Every row comes from one small tree of marks. The marks that hang from a mark follow it in brackets, in the order of their numbers. Every link used is in the known rows. Which tree was each row made from?
In the rows, 128 means zero.
Known rows
k_395{k_686{k_221{k_291}}}: [110 113 102 164 167 120 133 109 144 101 107 142 125 107 155 138 106 122
 161 131 137]
k_291{k_221{k_202{k_185} k_686{k_15 k_395}} k_574}: [ 97  88  92 110 129 123 140  74 167  86 126 184 103 131  97 209  80  94
 180 139 103]
k_395{k_686{k_15 k_221{k_202 k_291{k_574}}}}: [ 86  71  92 148 156 135 136  80 185 104  83 171 118 116 137 171  93 116
 182 115 132]
k_686{k_395}: [134 140 111 117 112 149 126 144 118 106 155 134 123 136 129 148 124 116
 126 135 112]
k_15{k_686}: [117 131 125 130 150 141 106 110 133 125 114 112  91 128 129 117 119 135
 146 133 143]
k_15{k_686{k_221{k_202{k_185{k_574}} k_291}}}: [108  96 114 156 188 119  94  76 189  63  53 149 140  92 133 151 103 117
 199 172 102]
k_15{k_686{k_221 k_395}}: [111 146 100 124 141 156 102 128 123  90 135 140  91 137 134 144 105 138
 139 140 119]
k_202{k_185{k_574{k_291{k_221{k_686}}}}}: [114  98 114 153 160  70 152  75 174  70 100 146 132  82 115 171 131 129
 184 154 123]
k_221{k_202{k_185}}: [137 113 130 132 150 124 112 123 135 110 103 151 137 117 127 144 113 108
 171 169 111]
k_291{k_221 k_574}: [ 98 127 127 110 127 101 132  86 151 141 167 159 119 118  83 140 124 119
 129 110 136]
k_291{k_221{k_686} k_574{k_202{k_185}}}: [ 97  91 105 130 169  94 136  66 140  97 124 138 102 129  77 156  97 130
 170 127 144]
k_574{k_202{k_185} k_291{k_221{k_686{k_15 k_395}}}}: [113  67  82 143 162 129 150 101 148  50 117 145  70 123 118 200 132 137
 173 135 134]
k_185{k_574{k_291}}: [123 108 126 143 132 110 140 116 167  89 106 127 146  94 129 141 160 142
 147 135 129]
k_185{k_574{k_291{k_221{k_202 k_686{k_15 k_395}}}}}: [105  69  97 156 119 133 178  99 196  65  93 150 126 116 139 197 144 123
 177 140 116]
k_574{k_291}: [132 116 129 130 137 120 139 128 144 111 119 126 105 103 132 136 157 139
 146 129 147]
k_574{k_202 k_291{k_221{k_686{k_395}}}}: [115  90  98 157 148 133 166 118 131  74 130 110  81 130 120 162 147 143
 161 133 161]
k_185{k_574{k_202 k_291{k_221{k_686}}}}: [103  69 110 177 162 103 172  90 168  74  90 101 126 115 118 145 159 159
 166 130 160]
k_185{k_574}: [121 120 120 137 123 117 133 116 153 109 115 127 167 122 127 130 132 133
 131 131 110]
k_15{k_686{k_221{k_202{k_185{k_574}}} k_395}}: [112 118  96 139 156 140  88 108 153  51  95 163 141 119 129 165  95 122
 186 184  83]
k_15{k_686{k_221{k_202 k_291}}}: [106 104 121 154 170 146 109  96 165 101  71 127 104 115 143 133 112 122
 177 148 136]

Write each row's tree
[129 103 104 143 144 118 123 130 166  38 103 175 153  92 128 188 129 127
 185 181  89] => k_686{k_221{k_202{k_185{k_574{k_291}}}} k_395}
[116  69 113 150 139 143 159  92 179 102  48 116 111 126 154 166 110 112
 175 122 127] => k_221{k_202 k_291 k_686{k_15}}
[128  96  97 149 143 120 138  96 174  46  71 129 156 109 137 183  92  87
 205 174  86] => k_221{k_202{k_185{k_574}} k_291 k_686{k_395}}
[119  78  97 140 144 126 155 102 167  68 104 171  88 107 129 213 122 107
 194 157 117] => k_574{k_291{k_221{k_202{k_185} k_686{k_15 k_395}}}}
[117  80 114 143 127 147 159 108 159 114  62 124 118 144 148 160 105 129
 160 129 124] => k_221{k_202 k_686{k_15}}
[113  84  91 155 170 134 119 115 147  96  82 189 128 122 153 173  87 122
 184 161 109] => k_395{k_686{k_15 k_221{k_202{k_185}}}}
[103  91  91 104 137 139 110  90 180  62 112 194 113 111 109 210  87  95
 174 133  85] => k_686{k_15 k_221{k_202{k_185} k_291{k_574}} k_395}
[101 101 124 129 139 122 127  89 176 106 100 154 131 108 109 152 107 116
 162 126 128] => k_686{k_221{k_202 k_291{k_574}}}
[106 105  93 129 114 138 161 108 146 102 139 147 101 146 132 184 110 118
 136 116 114] => k_291{k_221{k_686{k_15 k_395}}}
[114 131 105 137 121 121 157 114 126 104 150 134 111 137 123 160 109 112
 143 134 122] => k_291{k_221{k_686{k_395}}}
[116  65 114 146 160 109 157  84 181  88  77 163  92 100 129 191 127 121
 197 152 134] => k_574{k_291{k_221{k_202{k_185} k_686{k_15}}}}
[118 107 123 140 156  77 131  90 175  82 131 166 141  75 107 162 155 123
 165 155 119] => k_202{k_185{k_574{k_291{k_221}}}}
[111 107  97 145 168 137  91  92 176  41  82 157 135 102 137 170  98 102
 199 179  85] => k_15{k_686{k_221{k_202{k_185{k_574}} k_291} k_395}}
[ 95  91 110 134 159 127 124  89 156  94 115 129 114 126  98 141 118 142
 143 102 145] => k_686{k_221{k_291{k_574{k_202}}}}
[ 88  64  73 141 190 122 114  71 162  73  96 167 100 117 117 180  85 131
 179 112 135] => k_395{k_686{k_15 k_221{k_291{k_574{k_202{k_185}}}}}}
[ 89 135  96 107 146 138  97  84 158  80 135 145  82 116 110 159  91 117
 157 117 123] => k_15{k_686{k_221{k_291{k_574}} k_395}}
[106 108 129 115 147  95 116  78 160 122 142 181 128 108  81 158 108  98
 172 151 121] => k_291{k_221{k_202{k_185}} k_574}
[110  82  89 110 136 136 134  76 176  63  87 156 101 117 117 209  75  82
 199 133 100] => k_221{k_202{k_185} k_291{k_574} k_686{k_15 k_395}}
[126  72  89 141 134 132 148 107 181  35  67 151 128 107 142 210 120 119
 199 161  95] => k_221{k_202{k_185{k_574{k_291}}} k_686{k_15 k_395}}
[119  80  96 142 126 162 157 110 165  80  73 121 107 137 156 185 106  99
 176 129 111] => k_221{k_202 k_291 k_686{k_15 k_395}}
[101 101 118 126 152  89 139  66 159 111 109 162 118 114  90 166  84 101
 192 149 126] => k_291{k_221{k_202{k_185} k_686} k_574}
[120  95 137 152 142 114 150 114 164 120 121 148 114  99 122 145 165 123
 163 148 155] => k_574{k_291{k_221{k_202}}}
[122  90  95 149 171 115 146 109 129  54 125 131  82 116 112 180 134 129
 182 152 142] => k_574{k_202{k_185} k_291{k_221{k_686{k_395}}}}
[ 91  90  97 118 109 142 160  86 170 105 130 164 104 144 105 190  96 107
 160 118 119] => k_291{k_221{k_202 k_686{k_15 k_395}} k_574}
[113 117  92 117 109 159 128 138 136  90 140 171 115 145 138 180 114 137
 114 115  96] => k_686{k_15 k_221 k_395}
